What can hang from each mark
luvu: potan
lesasa: fegame
potan: fegame kaveg kovin luvu mafop megid
megid: potan
kaveg: potan
vigem: kovin
fegame: lesasa potan
dopov: lesasa vukub
kovin: potan

Every row comes from one small tree of marks. Brackets hold a mark, then the marks that hang from it, in alphabetical order. Every link used is in the known rows. Which tree was each row made from?
In the rows, 128 means zero.
Known rows
(megid (potan fegame luvu mafop)): [143, 83, 121, 129, 160, 129, 143, 118, 124, 131, 121, 114, 110, 145, 122, 115, 139, 118, 133, 115, 134, 161]
(potan (fegame lesasa) kaveg kovin luvu mafop megid): [114, 90, 127, 125, 160, 68, 117, 136, 97, 149, 72, 133, 66, 117, 114, 111, 113, 179, 78, 142, 104, 92]
(lesasa (fegame (potan luvu mafop megid))): [140, 137, 104, 125, 155, 103, 141, 116, 169, 121, 117, 109, 65, 147, 126, 162, 139, 114, 131, 88, 143, 161]
(fegame lesasa (potan kovin luvu)): [156, 127, 133, 130, 94, 194, 127, 169, 139, 117, 179, 126, 137, 120, 159, 138, 113, 123, 98, 129, 130, 125]
(luvu (potan kaveg kovin)): [107, 125, 127, 157, 92, 171, 118, 94, 116, 129, 190, 138, 199, 113, 110, 112, 120, 108, 132, 176, 142, 131]
(dopov vukub): [155, 202, 141, 130, 108, 180, 186, 151, 132, 104, 149, 123, 196, 109, 151, 139, 172, 98, 183, 150, 168, 162]
(kaveg (potan fegame kovin mafop megid)): [117, 136, 103, 159, 145, 82, 129, 111, 160, 136, 81, 95, 104, 119, 113, 141, 77, 107, 150, 113, 124, 130]
(vigem (kovin (potan kaveg luvu))): [119, 147, 179, 99, 95, 171, 113, 140, 101, 123, 143, 202, 161, 114, 147, 102, 125, 138, 151, 119, 110, 136]
(kaveg (potan fegame megid)): [131, 174, 124, 124, 151, 103, 139, 121, 177, 128, 133, 109, 118, 85, 115, 134, 86, 84, 195, 93, 141, 155]
(fegame lesasa (potan kaveg kovin)): [139, 150, 133, 123, 71, 203, 126, 170, 127, 112, 181, 136, 169, 134, 169, 140, 129, 124, 107, 144, 127, 96]
(fegame lesasa (potan kaveg kovin luvu mafop megid)): [124, 117, 132, 104, 119, 135, 84, 157, 113, 130, 138, 127, 112, 160, 133, 146, 118, 154, 81, 128, 113, 83]
(kovin (potan fegame kaveg luvu mafop megid)): [114, 101, 122, 104, 157, 101, 109, 122, 130, 143, 84, 146, 110, 136, 117, 123, 147, 161, 140, 97, 100, 136]
(potan fegame kaveg kovin luvu mafop): [110, 53, 119, 162, 156, 103, 127, 94, 67, 146, 89, 143, 90, 148, 133, 87, 134, 184, 73, 163, 108, 128]
(megid (potan fegame kaveg luvu mafop)): [128, 70, 130, 117, 156, 132, 120, 106, 91, 135, 133, 133, 115, 165, 119, 96, 151, 139, 118, 128, 120, 144]
(dopov (lesasa (fegame (potan mafop megid))) vukub): [178, 158, 113, 123, 111, 148, 189, 155, 177, 114, 113, 74, 153, 137, 118, 176, 206, 105, 142, 147, 153, 113]
(kovin (potan mafop)): [139, 169, 132, 133, 100, 145, 139, 140, 148, 111, 112, 144, 160, 135, 157, 142, 148, 100, 168, 92, 135, 163]
(potan kovin luvu mafop): [129, 101, 120, 172, 135, 112, 118, 115, 87, 130, 103, 143, 108, 143, 136, 109, 123, 138, 98, 153, 133, 155]
(luvu (potan kaveg kovin mafop megid)): [93, 130, 119, 144, 120, 113, 95, 98, 121, 136, 136, 123, 169, 135, 92, 139, 108, 120, 127, 159, 139, 109]
(potan fegame kaveg luvu mafop): [126, 81, 150, 124, 169, 88, 131, 91, 70, 139, 114, 149, 76, 145, 142, 85, 138, 168, 101, 128, 123, 142]
(potan fegame): [148, 154, 125, 142, 145, 137, 181, 139, 149, 122, 121, 125, 123, 84, 151, 120, 122, 114, 161, 127, 151, 169]

Write each row's tree
[113, 126, 117, 150, 146, 80, 86, 99, 122, 134, 117, 124, 103, 136, 98, 122, 85, 109, 137, 121, 124, 141]
(kaveg (potan kovin luvu mafop megid))
[159, 167, 141, 117, 96, 164, 183, 165, 185, 113, 124, 128, 147, 70, 164, 137, 137, 106, 168, 84, 125, 153]
(kovin (potan (fegame lesasa)))
[141, 132, 125, 119, 124, 132, 104, 170, 147, 125, 122, 110, 104, 144, 138, 165, 102, 132, 97, 115, 126, 105]
(fegame lesasa (potan kovin luvu mafop megid))
[143, 184, 88, 127, 131, 142, 163, 147, 200, 112, 136, 109, 107, 112, 131, 171, 137, 89, 171, 97, 154, 161]
(lesasa (fegame (potan megid)))
[112, 132, 120, 167, 110, 125, 121, 120, 75, 124, 108, 153, 146, 158, 143, 109, 139, 142, 106, 170, 130, 123]
(potan kaveg kovin mafop)
[111, 130, 127, 101, 137, 114, 85, 128, 114, 133, 112, 168, 134, 150, 115, 123, 149, 145, 149, 102, 106, 137]
(kovin (potan kaveg luvu mafop megid))
[96, 99, 114, 146, 142, 103, 118, 88, 135, 148, 108, 100, 145, 123, 92, 140, 105, 138, 120, 155, 125, 107]
(luvu (potan fegame kaveg kovin mafop megid))
[123, 124, 111, 115, 154, 102, 124, 109, 136, 126, 131, 127, 73, 162, 122, 146, 148, 135, 119, 97, 131, 139]
(lesasa (fegame (potan kaveg luvu mafop megid)))
[107, 118, 141, 129, 125, 93, 129, 108, 141, 142, 117, 97, 131, 106, 105, 140, 95, 133, 110, 142, 126, 88]
(luvu (potan (fegame lesasa) kaveg kovin mafop megid))
[113, 96, 118, 155, 125, 156, 103, 118, 66, 135, 154, 177, 140, 129, 125, 80, 139, 153, 103, 179, 123, 140]
(potan kaveg kovin luvu)
[133, 125, 113, 119, 129, 172, 148, 136, 128, 123, 152, 132, 165, 130, 126, 109, 153, 111, 163, 137, 134, 143]
(megid (potan fegame kaveg))
[127, 129, 124, 103, 111, 169, 90, 173, 129, 126, 169, 140, 133, 131, 127, 138, 117, 145, 103, 139, 114, 90]
(fegame lesasa (potan kaveg kovin luvu megid))
[135, 182, 152, 77, 111, 129, 109, 169, 137, 111, 152, 122, 130, 154, 154, 164, 122, 120, 130, 97, 136, 91]
(fegame lesasa (potan kaveg mafop megid))
[149, 119, 181, 116, 141, 74, 142, 91, 122, 124, 145, 112, 69, 111, 145, 103, 86, 108, 121, 74, 127, 146]
(kaveg (potan (fegame lesasa) luvu mafop))
[131, 75, 119, 132, 121, 171, 134, 145, 109, 138, 149, 134, 133, 119, 115, 93, 139, 141, 101, 155, 107, 118]
(megid (potan (fegame lesasa) kaveg kovin luvu))
[130, 162, 118, 127, 174, 69, 154, 140, 157, 131, 60, 106, 92, 110, 129, 149, 114, 122, 160, 110, 149, 146]
(potan fegame mafop megid)
[124, 117, 149, 87, 140, 95, 119, 142, 134, 137, 94, 145, 98, 117, 125, 125, 138, 156, 128, 82, 96, 116]
(kovin (potan (fegame lesasa) kaveg luvu mafop megid))
[182, 137, 98, 160, 82, 208, 204, 159, 172, 113, 136, 82, 186, 121, 128, 155, 210, 110, 125, 187, 144, 117]
(dopov (lesasa (fegame (potan kovin))) vukub)
[123, 189, 140, 123, 135, 74, 110, 112, 146, 116, 130, 118, 120, 127, 119, 137, 89, 74, 184, 88, 149, 149]
(kaveg (potan mafop megid))
[109, 95, 99, 128, 140, 144, 71, 134, 108, 136, 126, 134, 127, 184, 122, 143, 127, 159, 96, 145, 114, 106]
(fegame (potan kaveg kovin luvu mafop megid))
[107, 170, 139, 106, 123, 134, 104, 112, 140, 127, 187, 138, 181, 100, 93, 128, 116, 98, 174, 140, 154, 131]
(luvu (potan kaveg megid))
[110, 128, 129, 127, 115, 129, 134, 125, 157, 139, 148, 107, 155, 74, 96, 131, 97, 126, 130, 152, 127, 95]
(luvu (potan (fegame lesasa) kaveg kovin megid))
[139, 138, 159, 106, 102, 128, 156, 138, 134, 121, 109, 139, 135, 122, 164, 126, 146, 136, 131, 89, 108, 119]
(kovin (potan (fegame lesasa) kaveg mafop))
[126, 70, 148, 143, 137, 96, 137, 115, 72, 140, 101, 139, 73, 129, 142, 92, 126, 179, 57, 149, 105, 104]
(potan (fegame lesasa) kaveg kovin luvu mafop)
[102, 112, 137, 159, 100, 135, 114, 77, 99, 130, 159, 126, 178, 146, 120, 119, 119, 116, 115, 165, 138, 122]
(luvu (potan kaveg kovin mafop))
